Each row comes from the steps of one path. Every step used is in the known rows, and no mark comes twice. Write the path behind each row, first mark first.
In the rows, zero is written as 128.
Known rows
fezi > negeb > puba > raro: [160 138 125  90 130 132 124 144 114 129 126 113 118 138 144 140 120 118
 147 115 158 167 105 134 175 160 158  87 147 113 203 111  95 152 143 180
 108 201  88 117 166 143  96]
nagepi > bazi > raro: [132 150 151 142 158 157 131 116 112 132 107 134 122 163 194 161 126 123
 147 109 157  96  97 100 130  71 152 140 136 154 174 126 126 115  81 162
 122 138 162 139  96  87 144]
puba > nagepi: [ 79 137 106 128 107  65 169  96 137 166 103 137 134 136 137 113 160 145
 152 180 145 150  89 171 139 121 157 147 164 158 145 113 167 129 133 145
 126 131 132 153 119 114 126]
nagepi > bazi: [109 135 153 110 146 127 126 114 123 127 144 154 135 157 184 156 139 125
 174 108 142 120 104  96 143  92 161 153 138 164 175 113 117 122  92 178
 111 103 151 106  96  69 124]
bazi > nagepi > puba > raro: [118 117 137 135  96 120 156 119 140 169 138 119 150 105 111 154  84 121
 148 117 162 178 125  97 135 127 154 109 165 204 199 110 166 177 129 177
 134 106 136 126 121 163 111]
negeb > fezi > lelo > puba: [ 94 103  96  77 120 128  83 109 184 150 169 130 138 124 126 106 156 177
 134 168 140 159 163 196 157 126 142 129  61 103 120  64  96 119  51 105
 156 112  93 119 182  89 182]
nagepi > puba: [105 132 116 141  86 116 120 114 165 156 137 184 183 148 124 109 113 131
 147 130 163 168 125 103 112  98 193 129 150 164 193 100 133 158  77 162
 118  77 128 155 139 126 116]
raro > bazi > nagepi: [ 89 138 109 111  94  91 140 115 169 198 132 147 133 140 123 175 131 154
 163  69 124 103 128 134 116 119 162 120 135 158 124  57 148 141 107 173
 157 114 119  96  84 118 189]
negeb > puba > lelo > bazi > raro: [136 154 113 136 165 165 139  89 154 132 141 120 122 155 147 109 150 118
 117 132 165 121 119  75 110 142 105  78 170 101 149 132  99  96  38 140
  95  84 126 141 118 137 178]
fezi > nagepi > puba > raro: [134 111 130 141 104 124 155  90 135 169 116 109 131 140  93 153 109 114
 155 143 164 180 112 141 148 133 139 129 141 160 207 127 125 172 125 182
 131 127 139 142 141 138  94]
raro > fezi > negeb > puba: [139 136 108 114 107 105 108 137 178  93 118 138 149 149 130 138 130 147
 134 113 156 148 108 148 148 127 204  83 139  89 147  76  86 144 121 133
 131 192  56 132 196 144 111]
nagepi > puba > lelo > bazi > raro: [129 155 129 156 145 164 146  72 153 133 153 129 138 143 150 119 142 119
 117 137 176 121 149  59  97 107 110  89 175 133 157 139 118 111  19 151
 100  62 148 165 103 131 174]
raro > bazi > nagepi > puba > negeb: [104 108 118  97  79 170 140 120 120 181 145 127 154 127 129 147 101 142
 133  96 180 116 183 102  82 114 171 101 130 201 128 121 146 160 132 172
 148  55 107 116  49 144 144]
puba > rulap: [ 87 126 101 105 156  58 136 117 156 164 103 158 142 135 110 158 200 129
 175 144 128 118  83 116 125 140 145 118 177 139 163  77 121 119 122 159
  93 134 113 145 156  72 158]
bazi > lelo > puba: [ 92 140  75 102 123 105 104 139 152 167 169 142 144 119 183  85 142 146
 124 139 128 156 154 118 133 145 147 146 120 114 147  80 134 103  52 124
 136  98 152 126 171 115 179]
bazi > raro: [121 158 107 159 131 107 139 108 143 152  85 147 130 155 153 148 136 141
 134 124 146 109  88 141 135  87 164 135 154 131 172 113 132 131  76 135
 119 152 156 164 143 110 158]
negeb > fezi > raro > bazi > nagepi: [107 104  98 131 113 102 113 109 159 182 130 140 115 153 120 192 118 149
 160  21 102  64 115 162 128 115 156 122  87 133 107  47 144 161 112 142
 202 132 121  62  89 100 167]
bazi > lelo: [ 93 147  89 111 128  76 126 132 139 161 149 175 131 144 200 108 139 139
 138 109 119 165 123  97 130 138 181 141 157 116 142  84 156 131  73 145
 124  91 171 134 154  94 183]
bazi > raro > fezi > negeb > puba: [154 146 109 133 120 130 111 138 162  92  92 123 139 153 137 147 123 144
 117 114 166 130 103 145 141 113 195  76 136  86 146  84  94 138 118 122
 138 219  71 152 193 155 126]
nagepi > bazi > lelo > puba: [ 99 134 118  86 150 150  93 145 122 149 187 135 137 126 216  93 130 131
 133 126 134 143 162  80 131 129 134 151 104 136 149  91 128  93  58 147
 134  89 158 101 127  95 167]
negeb > puba > raro > bazi: [138 146 148  75 133 153 138 145 114 165 139 159 123 165 131 149 108 117
 161 108 134 123 129 105 150 167 158  80 136 134 185 109  95 128 123 214
 110 152  85 112 118 142 137]
raro > fezi > nagepi > puba > negeb: [111  90 116 140  85 139 153  83 148 130 100 104 147 136  93 164 128 142
 129 151 188 139 148 149 110 113 173 126 135 171 120 145 116 165 137 131
 142  92 107 150 126 132  99]
negeb > puba > raro > fezi > nagepi > bazi: [138 102 169 117 158 155 148 107 135 106 111  90 111 153 117 192 111 111
 160 133 154 144  93 122 161 138 138 118 124 147 159 122  98 139 157 172
 140 161 106 100 134 123  85]
puba > negeb > fezi > nagepi > bazi: [117  72 142 108 141 164 115  90 116 138 116  88 109 157 145 185 139 157
 148 102 165 101 112 122 145  99 133 171  84 145 111 121 106 146 137 140
 150 103 123  61  82  52  97]
raro > bazi: [102 158 126  96 119 103 134 117 146 172 134 185 129 171 146 160 148 145
 173  96 122  91 132 130 131 117 177 120 134 130 146  88 104 118  79 195
 120 129 113 126 107  93 174]
puba > raro: [122 139 131 115 131  88 163 112 125 143 117 135 113 131 150 169 138 123
 168 131 135 140 100 129 178 137 149 130 175 155 197 134 124 142 113 177
  97 159 146 127 156 113 113]
raro > fezi > nagepi > bazi: [107 107 149 137 137 110 142  80 163 111 108 109 117 158 133 205 145 135
 170 126 142 118  96 147 148  94 151 153 126 147 127 102 105 129 117 157
 150 142 135 111 123  81 113]
puba > lelo > bazi > nagepi: [ 87 134  97 127 126  90 156  68 192 156 171 105 124 113 129 150 168 140
 149  99 143 130 132  91 117 137  96 111 185 147 115  96 142 121  56 141
 127  50 142  94  86 115 191]
nagepi > puba > lelo: [ 95 120 130  95 139 114 126 110 174 143 151 154 170 132 124  98 166 110
 171 144 173 156 161 116 102 100 162  99 171 137 164 124 135 144  66 171
 104  23 128 143 132  84 131]
lelo > bazi > raro > fezi > nagepi: [123 139 101 202 117 101 170  38 187 125  87  98 105 160  98 206 145 154
 116 135 144 110  90 144 139 120 117 134 147 113 111 103  96 123  70 111
 147 180 133 157 151 145 164]
puba > lelo: [ 90 130 117  86 160  75 137 107 175 138 132 141 129 133 143 123 201 121
 184 137 147 126 132 153 133 115 149 115 180 113 145 120 125 125  73 160
  98  62 134 123 142  52 148]
lelo > bazi > raro > fezi > negeb > puba: [164 158 109 157 119 149 121 104 165  84 124 121 131 156 143 153 118 149
  94 109 166 129 108  94 136 136 162  71 144  85 138  91  74 116  82 124
 124 211  71 149 168 180 144]
raro > bazi > nagepi > puba > lelo: [ 86 117 133  81 122 127 131 120 177 180 162 140 161 121 107 123 143 119
 171 103 164 131 186 112  82 108 150  80 151 155 128  94 156 148  86 193
 144  17 110 111  79 105 173]

Write each row's path
[125 161 119 146 162 134 156  66 153 129 136 116 108 145 162 141 173 128
 127 130 155  99 127  86 120 116  97 102 181 114 141 138 112  98  22 144
  95  95 159 148 111 108 191] => puba > lelo > bazi > raro
[ 83 132  92  54 172 111 108 150 133 193 161 153 137 119 151 122 182 131
 147 143 115 105 165  86 106 176 119 102 122 118 119  50 114  76  86 169
 123 119 103 125 146  91 226] => raro > bazi > lelo > puba > rulap
[118 131 162 106 153 146 139 101 144  83 126 132 105 148 183 178 146 138
 146 162 151 133 146 172 137  86 167  95 122 137 109 112 118 117  77 147
 147 141 131 179 142 100 197] => nagepi > bazi > raro > fezi > lelo
[142 143 136 113 123  77 145 112 142  79 107 111 105 120 159 214 157 148
 154 118 149 118 124 157 187 119 177 103 171 114 147 106 100 148 127 158
 118 244  94 136 193 122 108] => puba > raro > fezi > negeb
[142 134 128  77 112 139 133 147 128 177 138 101 112 127 129 172 102 136
 150  65 144 126 137 129 143 152 147  66 123 134 150  66 122 156 156 199
 156 183  78  83 101 157 155] => fezi > negeb > puba > raro > bazi > nagepi
[144 142  93 102 108 120  93 139 155 135 126 139 145 157 140 108 133 138
 141  99 160 161  96 146 144 131 187  95 125  83 177  78  87 149 117 154
 120 168  79 124 165 130 113] => fezi > negeb > puba
[123 152 151  86 134 116 153 119 110 166 129 158 105 152 151 187 135 128
 175 106 123  96 140 121 160 142 153 107 151 147 170 119 105 124 103 220
 109 165 116 118 113 111 149] => puba > raro > bazi
[ 85 133 136  91 155 120 140 128  81 152 158 137 122 141 237 100 136 124
 141 147 137 164 126  73 120 129 153 148 141 156 125 102 188 111 124 173
 137  87 173 123  85  92 163] => puba > nagepi > bazi > lelo
[111 139 125 120 133 106 146  95 172 101 111 137 112 144 147 167 157 149
 137 171 146 147 140 206 137  97 178  92 133 118 106 100 122 129  73 121
 145 155 122 199 179 116 211] => bazi > raro > fezi > lelo
[125 107 173 127 152 122 160  85 133 107 107  89  98 142 137 227 136 124
 173 132 146 122 101 137 170 115 132 144 140 160 147 126 108 139 140 175
 138 171 134 105 127  95  98] => puba > raro > fezi > nagepi > bazi
[150 154 126  52 145 150 113 169  86 160 168 142 103 150 212 127 106 122
 131  84 131 153 165  81 143 178 164  69 123  85 145  79 117 131 119 213
 132 167 104 109 137 138 181] => fezi > negeb > puba > raro > bazi > lelo
[120 142 164 159 153 131 147 110 147  80  98 134 127 149 172 202 126 136
 143 124 152  83 107 104 136  72 175 124 157 156 134 120 122 117  88 136
 130 168 133 149 142 110 138] => nagepi > bazi > raro > fezi
[122 131 149  77 166 160 124 145  85 141 182 106 111 107 219 130 119 112
 141 137 135 150 160  73 164 156 114 131 129 153 176 123 129 104  91 176
 121 131 162  99 135 114 141] => nagepi > bazi > lelo > puba > raro
[129 131 108  58 158 119 101 135 163 124 143 118 134 138 142  97 184 119
 163 120 167 149 137 154 131 133 158  69 148  69 152 101  96 135 102 163
 108 103  80 110 157  84 130] => fezi > negeb > puba > lelo
[ 77 108 105  67 159  89 123 111 183 132 135 123 137 101  93 152 210 140
 160 214 134 135 154 185 129 158 125  85 126 125 111  67  94  91  95 129
 127 150  75 164 202  94 211] => raro > fezi > lelo > puba > rulap
[104  82 108 142  77 172 121  86 148 147 164 123 162 119 120 149  93 183
  92  88 178 131 149  31 109 124 148 130 125 181 104 101 140 159  95 108
 147  53  97  81  85 143 124] => lelo > bazi > nagepi > puba > negeb > fezi
[115 126 164 100 165 137 141 137 120  87 161 112 115 101 200 173 123 128
 140 150 133 128 169  80 167 147 142 120 149 159 137 120 127 100  94 150
 129 157 129 110 171 129 135] => nagepi > bazi > lelo > puba > raro > fezi
[ 98 101 118 109 131 111 132  84 183 165 132 115 150 141  88 109 169 111
 168 149 174 166 146 160 105 110 132 112 145 119 152 118 125 154  84 167
 130  35 131 135 128  78 130] => fezi > nagepi > puba > lelo
[ 97 104 105  64 116 150 134 102 143 107 146  94 117 109 148 142 168 159
 130 198 168 127 198 211 136 135 148 102 106 146  93 143  94 110  92 111
 135 116  89 153 154 116 170] => raro > fezi > lelo > puba > negeb
[123 147 143  77 132 143 137 127 119 171 150 134 111 134 140 164 129 133
 161 129 128  91 164 136 159 153 126 108 121 142 171 113  89 101  85 198
 121 171 103 111 125 128 154] => lelo > puba > raro > bazi
[133 173 105 183 120 130 153  68 143 141 125 137 118 160 161 153 134 145
 110 115 143 107  94  80 129 116 121 127 164 132 161 120 106 104  32 136
 105 146 160 158 114 141 180] => lelo > bazi > raro
[100 148 113 116 148 103 149  60 171 126 176 138 122 139 148 134 193 130
 154 129 143 121 137  81 130 140 103 111 189 119 138 131 100  98  24 158
  82  60 138 121 112  93 173] => puba > lelo > bazi
[ 75 130  96 117 102  92 148 103 142 171 123 110 140 114 129  87 157 154
 136 207 150 145 120 180 141 136 127 150 129 154 148 104 148 101 114 126
 136 139 115 144 138 129 128] => lelo > puba > nagepi
[119 127 104 185 120  78 161  70 187 134  54  99 114 155  91 200 150 152
 137 136 146 109  84 196 143  96 152 138 138 113 119  98 116 141 105 109
 158 187 133 160 174 116 144] => bazi > raro > fezi > nagepi
[131 162 107 145 130 147 146  57 140 137 154 131 100 161 171 139 146 144
 114 145 147 142 127 135 126 122 116  99 134 116 137 117 104 106  26 140
 122 128 157 186 119 132 233] => fezi > lelo > bazi > raro
[124  81  81 127 126 149  98 103 118 128 127 109 113 140 143 149 150 144
 132  88 131  60 127 190 148 125 144 151  71 122 126 125 101 141 102  85
 165 134 119  81 137  87  97] => lelo > puba > negeb > fezi > raro
[ 96 101 107  82 124 104 103 100 175 142 150 159 128 148 138 133 158 175
 152 138 134 172 132 179 155 115 175 125  94 102 111  67 118 149  73 121
 148 104 104 129 169  67 189] => negeb > fezi > lelo
[ 94 126 102 115 105 105 150 123 137 164 109 138 155 149 115  71 125 136
 137 182 157 179  81 150 128 150 166 117 150 143 160 102 154 133 154 145
 128 119  94 144 131 146 113] => negeb > puba > nagepi
[104  88 107 107 115 125 118 113 139 132 114 140 135 141 144 160 144 181
 133 109 154 100 121 116 151 113 180 153 126 140 112 118 119 148 114 108
 124 105  96  85 134  68 109] => puba > negeb > fezi
[113 148 122 174 128  86 156 105 176 102  76 145 133 144 142 189 141 155
 134 135 147  95 102 141 142  91 189 122 171 135 129 107 125 125  80 114
 127 180 125 173 182 123 147] => bazi > raro > fezi
[133 144 120 108 145 130 129  87 189  74 169 117 126 139 138 135 174 133
 132 124 159 133 146  89 133 158 131  59 175  77 113 109  72 107  59 147
 101 119  71 120 153 132 154] => raro > fezi > negeb > puba > lelo > bazi
[120 127 147 172  91 119 178  79 171 106 153 122 148 105 108 201  92 136
 123 126 157 156 140  53 140 145 145  95 193 204 150 113 141 150  97 150
 132 131 113 134 141 198 128] => lelo > bazi > nagepi > puba > raro > fezi
[111 124 145  84 139  93 162  97 153  95 135 132 101 125 143 182 157 136
 162 180 137 172 148 201 174 141 168  85 152 135 127 117 117 140 101 155
 129 158 110 172 189 115 176] => puba > raro > fezi > lelo
[118 106  99  84 141 149 104 130  78 154 158 159  94 167 216 152 128 139
 131  41 106  66 164 111 118 148 169 117  84 102  81  99 136 136  99 150
 173 105 142  85  94  81 184] => puba > negeb > fezi > raro > bazi > lelo
[108 122 106 113 116 124 115  56 173 129 189 154 117 155 147 140 154 176
 123 131 130 166 136 108 151 145 131 120 112 109 109  77  93 119  27 127
 128  91 113 126 136 104 210] => negeb > fezi > lelo > bazi
[111 146 156 142 153 152 158 105  86 143  92 106 116 152 190 139 131 124
 135 160 164 107  91 121 124  81 136 140 142 171 154 130 160 110 123 160
 133 147 160 151  73 103 136] => puba > nagepi > bazi > raro
[129 131 147 128 110 130 148 118 121 147 134 152 152 131 132 144 104 111
 154 137 160 173 124  96 146 124 167 116 171 182 218 133 133 163 107 186
 105 116 135 147 144 144  93] => nagepi > puba > raro
[107  96 104  72 143 182 114 117  84 157 155  65 102 124 195 119 142 137
 121 142 163 124 174 126 120 140 108 153  85 143 111 138 114 109 114 138
 148  80 155  95  87  93 150] => fezi > nagepi > bazi > lelo > puba > negeb
[131 136 115 168 142 161 152  47 162 153 134  96 122 149 110 130 148 120
 117 139 179 131 133  96  96 113  85 102 153 117 145 129 110 122  36 149
 125  73 151 157 101 129 172] => fezi > nagepi > puba > lelo > bazi > raro
[ 81 121  88  95 153  85 118 124 164 172 126 134 155 112 100 134 201 133
 162 175 133 110 113 128 128 149 112 123 145 140 162  73 100  91 101 140
 104 140  95 133 174  92 161] => lelo > puba > rulap
